What can hang from each mark
z707: z917
z256: z45 z917
z917: z256 z707 z753
z808: z45 z190
z802: z190
z45: z256 z808
z991: z157
z190: z802
z157: z256 z991

Known rows, with every way that one mark hangs from another
z991[z157[z256[z45 z917[z707 z753]]]]: [ 14.6  19.6  -7.6   0.3  20.9  30.7 -15.9  -3.3   7.5  24.8  16.6  -1.0
  -4.8  -0.3 -45.1  -3.9   3.1  24.2  37.8 -19.0  20.5  -5.4 -14.9  32.1
  21.2 -12.5  13.2   3.2  45.5 -11.7   4.7  -8.3 -17.8  -9.1   4.8  35.9
  -7.7]
z45[z256[z917[z707 z753]] z808[z190]]: [  3.3  33.2 -10.1  -1.9  20.2   3.6  -9.3  -5.0  -0.1   9.9  12.2 -38.5
  -3.9  11.4  -4.1  -5.6 -19.3  19.2   5.2 -11.5 -16.0  18.9 -39.4  14.4
   2.8  -4.7 -31.1 -27.8  61.3  -3.9  -0.9 -49.8  -4.8 -17.1  23.2   5.7
   7.6]
z256[z45[z808] z917[z753]]: [  8.8  32.1 -11.9   1.3  14.1  14.3 -14.1 -17.3   6.7   6.1  12.3 -26.0
  14.3   2.4 -41.8 -16.4   3.4  23.4  26.9  -1.1  -7.4   7.5 -19.6  24.2
  13.7 -20.8 -24.2 -17.1  50.1  -5.2  -5.7 -15.8 -20.5 -35.6   8.3  12.6
  -7.6]
z157[z991]: [-17.8   8.6  11.4 -15.9  -7.8  -3.3  -7.7  -6.2  18.2  17.6  -2.3   1.3
  -9.7  -2.7  -7.1  11.6   0.0   2.3  -4.5 -14.2   5.2  -3.4  15.8  24.9
  -3.8   2.5  13.7 -10.2   9.5 -11.7   6.1  -9.0   3.7   4.6   4.1  -0.8
  -6.4]
z45[z256[z917] z808[z190[z802]]]: [-21.1  30.8   8.5   6.1   5.4 -16.6 -12.1 -17.5   5.1  11.2  -9.2 -47.0
  -2.4   9.0  -0.2  -6.3  -9.8  26.6   3.8  -5.7 -36.5  15.9 -19.1  10.4
 -29.7 -21.2 -34.2 -35.0  37.8   3.5  -2.4 -39.8  -2.2 -27.0  20.5 -14.3
  -7.2]
z802[z190]: [-24.2   0.8  21.0  -4.2   1.5  -1.8   2.3 -17.2   2.2  22.5  -3.3 -18.4
  -7.0  16.3 -12.2   4.9 -13.7   7.1  -6.7  -8.5  -2.1   3.9  12.3  26.5
 -10.9  -5.1 -16.4 -13.4   3.4  -1.1  -0.9 -28.7  -7.3 -24.5   8.3 -26.9
 -22.4]
z157[z256[z45[z808[z190]] z917] z991]: [ -2.9  17.8   1.3  -9.0   0.0   5.4 -39.0 -14.1  18.5  12.8   1.7 -22.9
   6.8  -6.3 -26.3   3.0   5.3  23.3  25.1 -16.4 -15.1   5.3 -10.6  11.1
 -22.5 -14.6  -4.6 -18.0  30.9   4.1   4.6  -4.1  -3.3  -8.1  21.7  24.1
 -20.2]
z808[z45[z256[z917[z707]]] z190[z802]]: [ -3.4   1.4  -5.2  16.0  12.8   3.2  -8.3   1.1  -3.7  24.1 -24.5 -39.4
   5.2  31.9   3.6   9.8  -1.1  32.9   9.5   0.0 -33.5  10.4 -31.4  17.8
 -25.8 -16.2 -33.9 -29.7  40.9  -7.0  -1.7 -25.6  -0.4 -30.1  21.6 -20.7
 -11.6]
z45[z256 z808[z190]]: [-17.8  27.8  19.3  -1.9   2.9 -24.2  -3.2 -11.5   6.0   3.8  -7.1 -39.7
  -4.0  -5.4   3.6   4.7 -21.1  10.4  -4.1  -8.3 -25.5  10.9 -19.2  -3.2
 -29.1  -8.1 -30.3 -35.8  24.7   4.3   9.3 -31.9  11.3 -14.0  25.8 -12.8
  -5.8]
z157[z256[z45[z808[z190]] z917[z707 z753]] z991]: [  7.8  19.7 -12.0  -9.5  15.5  26.8 -30.8  -6.1  13.4  14.7  18.6 -15.4
   7.8   3.3 -25.9  -0.6  -1.4  24.0  19.3 -20.7   2.3  12.0 -29.7  21.8
  -0.7  -9.5  -6.4 -14.6  55.4  -1.8   1.1 -13.2 -15.0  -8.2  20.9  33.6
 -16.4]
z917[z753]: [-12.5   7.5   4.2 -12.4   3.7   6.5   6.8  -6.7   5.3  20.5  14.7   1.1
  -5.6  15.2 -17.2  -7.2  -2.7   8.9  -4.8 -10.3  16.6   2.9   2.7  36.8
  12.3   0.1   1.5 -12.8  25.6  -8.5   2.4 -25.0  -5.6 -15.8   9.7  -1.8
  -7.2]
z256[z45[z808[z190]] z917[z707 z753]]: [ 20.2  28.4 -22.6   7.1  21.3  15.7 -10.2 -11.4  -4.8   6.0  18.7 -33.7
  17.7   8.9 -20.8  -6.3 -13.5  22.8  25.2  -1.7  -3.9  17.6 -38.4  20.0
  17.9 -15.2 -38.5 -13.5  66.7  -5.9 -17.7 -23.1 -22.3 -38.0  11.5   7.8
  -7.9]
z157[z256[z45[z808] z917[z753]] z991]: [ -1.6  23.8  -4.2 -17.4   9.9  28.1 -33.1 -12.5  26.5  15.6  12.3  -7.9
   3.5  -2.4 -40.8 -11.8  15.5  26.5  20.6 -20.8   0.9  -0.4 -10.9  27.0
  -3.0 -18.1   7.1 -15.2  40.0  -0.8  13.7  -8.8 -10.4  -5.9  15.0  38.0
 -14.4]
z256[z45 z917[z707]]: [ 28.5  20.0 -12.5   7.2  28.8  20.7 -10.9  -2.3  -6.0   9.6   0.5 -10.3
   8.4  10.1 -23.1  -1.5  -5.0  20.3  32.3  -4.8  -0.7   4.6 -22.9  26.6
  23.3  -9.1 -11.7  -7.4  45.5 -11.5 -11.9  -8.9 -17.9 -26.9  -4.0   3.4
  -0.3]
z991[z157[z256[z45[z808]]]]: [ -8.7  25.2  15.1  -1.5   3.4   0.4 -13.6 -13.6  11.2  15.4   3.1 -15.5
   1.5 -19.0 -37.6   1.4  -5.6  20.2  24.1 -15.9   1.0  -8.1   0.8   5.1
 -11.3 -21.5   2.0 -14.4  14.4   3.2  18.1   3.9  -5.7  -4.4  13.5  19.1
 -22.6]
z991[z157[z256[z917[z707 z753]]]]: [  3.8  12.3  -8.0  -6.9  15.4  26.6 -10.8  -1.4   6.2  31.5  19.9   4.9
 -13.6   9.2 -34.0  -0.1  -1.9  23.6  16.5 -26.2  20.9  -4.1  -1.1  35.9
  20.9  -0.2  21.2   2.1  37.5 -11.8   6.4 -26.1 -14.3   4.7   8.3  31.4
  -5.0]
z707[z917[z753]]: [  3.0   9.4  -4.4  -8.5  10.5   5.9  -7.8  -3.0   6.2  26.2  16.1   4.6
  -2.4  29.6 -22.0   0.4  -9.3   4.3 -12.1  -9.9  13.2  10.5   3.4  43.8
  19.8  11.5   9.0 -12.9  31.4  -9.3   5.6 -37.9   7.8 -17.9  13.0   9.0
 -10.3]
z707[z917[z256[z45] z753]]: [ 19.0  23.9 -11.9   5.8  15.5  19.1  -4.0  -8.2   3.2  24.3  18.8  12.0
  13.3  22.0 -27.7   2.1 -10.9   1.2  17.1  -4.7  15.0  12.3 -24.2  49.9
  28.9   4.7   1.8 -20.4  33.8  -9.5  11.1 -28.8   8.5 -18.9  15.5  31.2
 -17.7]
z808[z45]: [ -7.4  -6.5   3.6  -3.1   3.2   2.6   3.5  -3.2   3.3  18.6 -12.5 -15.9
   4.7  20.1 -12.5   5.8   3.8  15.0   6.4   1.3 -12.3  -2.3   0.9  12.1
 -14.2  -6.8 -12.3 -22.5   7.1  -5.3  10.8  -6.2   3.1 -18.3  21.1 -17.5
 -12.4]
z256[z45[z808[z190]] z917[z707]]: [ 22.2  32.2 -14.4   9.8  22.0   5.5 -14.2 -10.7 -11.6   3.2   6.4 -38.0
  16.1   2.8 -14.4   2.4 -17.7  21.9  29.1  -3.2 -15.5  15.4 -34.2   8.6
   5.9 -13.1 -39.2 -16.9  53.5  -2.9 -20.5 -15.9 -19.0 -33.8  10.4  -1.3
  -6.6]

Rows
[-10.5  30.8  -4.7  12.3   2.1  10.0  13.6 -24.1  -0.9  16.1  20.2 -17.5
  23.0  11.1 -11.6  -5.9 -10.7  15.3  10.3  -1.1  -1.8  17.9 -36.0  29.9
   0.9 -22.6 -36.3 -29.3  33.5  -0.3  -4.1 -18.6 -12.3 -31.5  22.0  12.4
 -33.2]  z917[z256[z45[z808[z190[z802]]]] z753]
[  6.2  24.1  -5.0   3.1  11.3  23.6   9.2 -11.2   1.4  17.6  15.5   6.5
  12.9   8.6 -22.9  -4.9   0.1   3.0  22.1  -7.1  17.6   7.1 -31.4  42.0
  23.7 -10.5  -6.7 -16.2  26.6  -9.8   6.6 -13.9  -5.2 -15.9  15.1  23.8
 -14.9]  z917[z256[z45] z753]
[ 13.1   8.4  -9.3  -0.2  25.1  18.3 -10.7  11.3   0.5  17.2 -17.4 -23.7
  -2.1  21.1 -13.0   1.5   5.7  22.2  16.5  -4.0 -20.9  -2.0 -27.4  14.3
  -4.5 -10.7 -15.8 -26.6  34.8 -11.2  15.7 -19.6   4.1 -12.2  20.4  -1.8
   8.4]  z808[z45[z256[z917[z707]]]]
[ 13.8   8.5 -14.0  -3.4  23.5  26.3  -8.3  12.2   4.8  21.4  -6.9 -17.5
  -3.8  25.3 -18.2  -1.9   8.3  26.7  13.9  -6.2 -13.3   3.7 -33.3  25.0
   3.0 -10.2 -13.0 -26.0  50.4 -14.7  17.5 -27.6   0.8 -18.3  22.3   6.8
  10.1]  z808[z45[z256[z917[z707 z753]]]]
[ 17.4  31.4 -17.2   9.2  20.3  24.2  12.2  -6.2 -11.1  10.2  28.4 -14.3
  22.1  10.8  -1.3   3.4 -26.3   4.2  14.6  -7.5   8.9  20.6 -57.3  25.9
  22.3  -9.1 -36.4 -21.7  45.4  -5.8  -1.6 -23.3 -13.6 -19.1  20.8  23.0
 -17.7]  z917[z256[z45[z808[z190]]] z707 z753]
[-34.3  15.7  10.0   2.7  -7.8 -21.6   4.5 -21.5  -4.5  16.4   3.0 -34.0
   8.7  10.4   7.8   1.9 -20.4  20.5 -15.9  -3.8 -22.0  16.0   0.4   6.6
 -26.9 -13.1 -34.4 -31.3  14.7   7.7 -13.8 -25.8 -10.6 -26.2  17.6 -25.0
 -28.5]  z45[z808[z190[z802]]]
[  8.7  29.6 -20.4  11.3  17.8  15.5  -8.6 -15.9  -7.4  11.8  16.3 -34.2
  20.6  17.2 -16.6  -8.5  -9.3  32.9  14.5  -1.4 -11.3  22.2 -36.9  26.2
   9.6 -23.2 -41.1 -17.7  69.0  -4.7 -24.0 -23.3 -32.2 -45.8   6.4   3.8
 -15.8]  z256[z45[z808[z190[z802]]] z917[z707 z753]]
[ 26.6  22.8 -22.5   5.8  31.3  30.5 -10.9  -4.4  -3.2  12.8  11.1  -6.2
   7.8  15.5 -30.8 -10.2   2.7  20.9  28.8  -7.2  12.7   7.0 -30.9  38.0
  35.9 -10.4 -12.4  -3.4  59.4 -16.2 -11.6 -16.8 -22.5 -29.6  -0.7  14.4
   0.9]  z256[z45 z917[z707 z753]]
[ -8.7  31.2  -8.3   2.7  16.6   6.1  -8.1  -7.1  -0.3  13.7   8.5 -39.0
   0.0  20.2  -0.6  -8.6 -14.3  29.0  -4.9 -12.2 -20.9  20.4 -35.7  22.1
  -5.8 -15.8 -35.0 -29.2  62.0  -5.7  -4.5 -47.4 -11.7 -25.7  18.3  -1.5
  -1.9]  z45[z256[z917[z707 z753]] z808[z190[z802]]]
[-22.3  31.0   1.3   1.4   3.1  -4.9  -8.9 -16.6   7.5  14.0   0.6 -43.3
  -2.5  12.3  -8.6 -11.8  -4.9  27.2  -2.5  -7.3 -26.9  19.1 -23.5  23.9
 -16.2 -19.8 -33.5 -32.5  51.9  -0.9  -3.5 -45.3  -7.8 -30.7  22.5  -5.1
  -6.5]  z45[z256[z917[z753]] z808[z190[z802]]]
[ 10.0  28.6 -12.5  16.2  20.6   3.5 -12.0 -16.6 -10.1   8.1   2.0 -38.5
  20.7  13.3  -8.5  -2.3 -14.3  29.8  19.9   0.0 -21.5  18.2 -30.6  12.3
  -3.9 -22.5 -44.6 -17.6  52.3  -0.7 -25.8 -16.3 -24.2 -40.5   4.6 -10.2
 -19.1]  z256[z45[z808[z190[z802]]] z917[z707]]
[ 23.1  26.0  -6.2   9.4  17.2   8.3  -7.5  -6.6  -0.3  20.8   7.8   3.7
  11.6  15.8 -22.4  10.8 -14.9  -2.4  20.0  -3.9   3.5   7.2 -17.0  38.1
  15.7   3.0   0.3 -19.5  18.4  -4.9   8.6 -20.9  15.3 -12.6  13.1  20.5
 -17.4]  z707[z917[z256[z45]]]
[ 11.3  20.1 -10.5  -2.7  11.0  16.6   2.8  -5.0   1.6  32.4  23.5  12.2
   3.1  29.4 -17.8   2.7 -17.3  -2.1  -2.1 -13.8  20.4  12.6 -11.1  52.0
  26.9  15.4  10.2 -21.4  25.7  -9.4  10.9 -44.1  13.6  -5.8  20.5  27.6
 -13.2]  z707[z917[z256 z753]]
[ 14.3  14.5 -18.0  -7.7  24.8  24.2  -2.5   0.5  -2.8  23.1  19.7  -1.9
  -4.5  24.1 -18.9  -6.7  -3.3  18.5   9.1 -15.9  14.3   8.6 -14.0  40.6
  33.3   5.2  -0.7  -5.5  52.0 -14.1 -11.8 -36.9 -15.8 -13.4   4.2   8.0
   7.6]  z256[z917[z707 z753]]
[ 10.6  23.1 -10.6  -6.1  30.9  21.3  -8.8   4.9   3.4  18.7   1.8  -8.8
 -12.6  15.4 -16.2  -9.4  -2.1  18.0   8.2 -19.2   4.5   5.3 -30.8  35.2
  20.1  -1.6  -0.6 -15.2  55.7 -12.7   7.5 -41.8  -4.1  -7.7   7.3  10.2
  16.7]  z45[z256[z917[z707 z753]]]
[  5.8  31.7 -12.7  13.2   6.8   8.3  -3.0 -18.9  -1.8  23.1  20.6 -15.7
  22.3  26.7 -14.2   2.7 -20.7   9.2   3.2  -1.1  -3.7  24.2 -28.0  41.4
   7.9  -6.5 -25.9 -28.5  39.9  -1.8  -1.5 -32.6   1.4 -33.9  22.6  20.4
 -35.3]  z707[z917[z256[z45[z808[z190[z802]]]] z753]]
[ 10.9   1.9 -14.0   4.2  12.7  11.9  -6.5   7.1   1.9  18.8  -9.6 -30.9
   2.2  27.2  -8.7   6.7   1.1  22.0  17.8  -1.8 -13.9  10.4 -40.1  22.4
  -5.7  -5.4 -27.2 -28.5  53.4 -10.8   6.6 -31.1   8.0 -25.5  30.5  -1.5
   3.5]  z808[z45[z256[z917[z707 z753]]] z190]
[ -2.2  18.4  -2.4   0.1  11.7  19.5 -31.6  -9.1   8.4  14.1   2.1 -22.0
   9.3   7.4 -15.2   2.0  -1.9  30.5  17.0 -21.7 -14.7   9.7 -19.6  16.4
 -19.3 -17.7 -10.6 -18.1  41.7   1.3  -4.9  -6.2 -17.4 -10.0  13.6  17.5
 -25.6]  z157[z256[z45[z808[z190[z802]]] z917[z707]] z991]
[ -5.0  30.2  -3.8  13.5   3.7 -10.3 -16.0 -28.8  -1.5  10.3  -3.6 -43.8
  18.6   7.5 -20.9  -5.8  -2.7  31.2  24.8   4.1 -28.8  14.6 -15.3  13.3
 -14.1 -28.8 -42.4 -22.9  40.3   1.8 -20.7 -11.1 -19.2 -45.0   7.5 -12.7
 -22.3]  z256[z45[z808[z190[z802]]] z917]
[ 11.2  19.0 -11.5  -1.5  11.3  15.6 -12.4 -13.8   4.6  15.1   6.1  -8.8
   8.2  11.2 -38.9 -14.5  11.7  18.7  33.9  -2.4   6.1   2.8 -16.4  40.2
  22.9 -15.0 -10.4  -9.8  48.2 -13.2  -9.8 -14.1 -15.8 -36.7   2.2   8.9
  -4.7]  z256[z45 z917[z753]]
[ -8.8  10.9   4.0 -10.3   1.7  16.0 -15.1  -9.8  13.1  32.8  17.6   0.2
 -15.8   4.6 -43.4  -4.0   5.0  24.1  20.9 -23.6  16.5  -8.9   9.4  35.8
   9.7  -3.8  23.3  -3.5  28.2  -8.1   9.3 -21.1  -8.0  -0.1   8.0  27.8
  -9.2]  z991[z157[z256[z917[z753]]]]
[ 19.0  38.3 -15.2   6.7  25.5  34.3  13.4  -4.9  -6.8  12.4  28.0  -3.6
  16.7   7.7  -9.9  -4.2 -19.1   8.3  11.6 -10.9  13.9  13.0 -50.4  26.9
  31.4  -9.9 -24.6 -19.9  44.1  -7.9   6.7 -21.4 -14.8 -10.7  13.8  29.2
 -10.9]  z917[z256[z45[z808]] z707 z753]
[ -7.3  36.0   0.2 -10.1  16.9   5.3 -13.1  -6.2  12.6   9.3   5.3 -26.8
  -7.4   0.9 -23.3 -16.5  -0.6  19.9   4.4 -14.0 -16.1   7.5 -24.6  22.5
  -0.9 -14.5 -16.8 -30.7  48.4   0.6  12.2 -43.6  -2.7 -13.4  18.5   9.0
   7.8]  z45[z256[z917[z753]] z808]
[-17.9  23.3   7.6  10.7  -3.2 -16.8  -2.6 -23.9  -1.1   5.4  -4.3 -37.1
  20.1   0.7  -8.9   1.4 -11.3  22.7   8.4   2.4 -21.1  14.1 -13.0   3.7
 -24.3 -28.9 -41.5 -25.9  24.3   3.4 -11.1  -5.0 -13.6 -43.4  11.7 -17.0
 -32.0]  z256[z45[z808[z190[z802]]]]
[ 16.2  33.2 -14.2   7.8   9.8   8.7  -4.7 -17.2   0.5  18.3  25.2 -13.7
  21.7  16.0 -19.6   5.7 -20.9   1.9  12.5  -1.3   2.9  22.4 -33.4  34.7
  16.1   2.0 -22.7 -28.0  39.0  -2.7   3.9 -32.7   9.5 -24.0  29.0  27.7
 -24.6]  z707[z917[z256[z45[z808[z190]]] z753]]
[ 11.2  30.4  -2.1   2.6  22.7  20.2 -20.7  -7.7   3.5  19.2  11.1 -18.3
  -0.3  -8.3 -37.8  -1.4  -6.0  28.7  31.7 -17.3  -3.4  -6.0 -15.5  11.8
   4.5 -14.9  -0.9  -7.9  36.7  -2.0   7.1  -6.3 -14.3  -5.3   7.5  26.4
 -12.4]  z991[z157[z256[z45[z808] z917[z707]]]]
[-33.4  26.3  17.7   3.3  -1.3 -25.7  -0.7 -15.4   5.2   9.2 -12.9 -41.6
  -0.6   4.8   8.0   0.0 -17.4  19.6 -13.9  -7.1 -29.7  12.2 -16.0   0.9
 -34.5 -20.3 -35.1 -38.2  22.4   5.3   6.7 -33.9   5.4 -18.6  22.9 -18.2
 -16.7]  z45[z256 z808[z190[z802]]]
[ 15.8  12.7 -11.2 -15.8  23.1  41.7 -29.8   1.8  14.7  18.5  13.1   8.7
  -0.4   8.6 -34.5  -6.7  10.8  21.5  25.1 -23.4  15.5   1.5 -19.1  39.2
  12.8  -8.2  20.7  -4.6  48.5 -11.6   6.7  -7.2 -11.9  -1.1   7.4  38.9
  -8.9]  z157[z256[z45 z917[z707 z753]] z991]
[ -3.0   1.5   3.0   5.7   5.2  -8.9 -14.5  -2.7   3.7  17.5 -22.3 -38.5
   1.1  17.4  -9.4   8.7   2.9  21.7  25.0   2.8 -30.6   4.6 -22.3  12.2
 -24.6  -8.8 -29.1 -31.8  31.1  -7.5   7.3 -20.0  15.8 -26.7  30.6 -12.1
  -2.0]  z808[z45[z256[z917]] z190]
[ -7.5  10.2   9.2  -6.3   3.2   8.2 -15.9  -8.7   8.9  29.9   4.7  -2.7
 -17.5   0.5 -36.2   3.5   2.7  23.4  24.7 -22.1   4.7  -9.3  16.8  25.7
   2.4  -2.5  22.7  -5.8  14.3  -5.8   6.3 -16.9  -5.1   4.1   7.3  18.6
  -9.8]  z991[z157[z256[z917]]]
[ 23.8  34.8 -15.2   6.7  29.4  16.2 -13.9  -5.3  -8.2   3.3   7.7 -27.1
  14.8   3.1 -20.5  -7.5 -11.3  23.2  26.8  -5.9 -14.1  10.6 -29.9   9.4
  12.8 -16.2 -27.4 -13.2  49.9  -2.2  -9.4 -15.0 -21.8 -27.8   2.7   3.6
  -0.9]  z256[z45[z808] z917[z707]]
[ 24.7  25.6  -7.5  12.2  28.0  25.1   9.9   0.4 -10.8  13.9  10.5   3.9
  12.3   7.1  -2.5   9.9 -18.4   3.8  25.0 -10.1  10.7   7.0 -40.0  24.9
  23.8  -4.5 -12.5 -14.0  24.6  -7.4   0.6 -11.4  -6.2  -6.9   5.2  15.2
  -9.4]  z917[z256[z45] z707]
[  1.8   5.9  -9.6 -20.6  15.9  38.8 -23.7   2.5  15.9  28.1  16.5  10.0
 -12.0  19.1 -21.5  -2.9   6.9  20.1   4.7 -32.4  21.8   1.7  -8.4  41.9
  13.6   6.5  27.8  -5.9  41.2  -8.8   7.4 -26.0  -8.6  14.3  11.7  34.7
   0.0]  z157[z256[z917[z707 z753]] z991]
[  1.9   6.2  -4.6  -3.6  12.5  15.8  -9.5   3.0  12.0  19.1 -12.5 -20.2
  -3.5  22.2 -26.8  -7.2  16.9  23.3  17.6  -3.1 -17.3  -1.1 -23.2  27.5
  -5.0 -12.6 -12.2 -28.3  37.5 -11.4  19.9 -24.8   4.0 -20.2  26.0   4.4
   6.1]  z808[z45[z256[z917[z753]]]]
[ 12.4   4.4  -8.8   4.5  16.1   2.0 -11.4   5.6  -3.7  17.5 -19.8 -35.6
   3.5  23.5  -0.5  10.9  -4.1  18.4  21.4   0.1 -26.4  10.6 -33.4  11.4
 -16.2  -5.7 -28.6 -28.1  39.9  -9.8   5.0 -24.5  10.2 -22.5  28.7 -12.4
   1.5]  z808[z45[z256[z917[z707]]] z190]
[  3.4  18.0   1.2  -0.2   8.1  20.3 -18.0 -10.3  12.7  26.5   9.6  -2.5
  -5.9  -2.3 -50.9  -4.6  12.0  25.8  39.9 -16.2  13.3 -10.0  -4.6  34.2
  13.0 -16.0  16.9  -2.0  34.9  -8.7   7.6  -3.8 -12.7 -12.6   8.3  32.6
 -12.3]  z991[z157[z256[z45 z917[z753]]]]
[ -5.9  25.6   7.1   6.2   2.3 -18.2  -4.2 -20.1   0.0  -1.7  -2.0 -33.7
  15.2  -6.1 -12.4   3.5 -14.0  13.5  16.7   2.9 -17.7  10.1 -16.5  -0.3
 -16.2 -18.6 -36.5 -24.6  25.3   2.3  -5.9  -4.0  -7.0 -33.3  16.4 -11.4
 -19.7]  z256[z45[z808[z190]]]
[ 14.5  18.4  -1.9   4.1  20.2  22.0 -17.0  -1.7   3.9  23.0   6.3  -5.3
  -5.7  -1.9 -37.3   3.8   0.2  24.6  36.1 -19.2   9.7  -7.1 -10.2  21.4
  11.1 -11.7  12.0   1.0  33.7  -7.3   3.8  -2.4 -14.3  -2.8   1.0  25.7
 -11.0]  z991[z157[z256[z45 z917[z707]]]]
[ 17.6  34.5  -9.3  15.1  21.3  12.6   8.5  -8.7 -16.6   7.0  13.5 -18.2
  22.6   2.6   5.7  13.3 -31.3   5.0  19.1  -5.6  -3.8  17.4 -49.9   9.3
   7.3  -7.1 -36.3 -24.8  30.4  -3.7  -3.7 -16.8  -5.5 -12.1  18.3  10.5
 -15.0]  z917[z256[z45[z808[z190]]] z707]
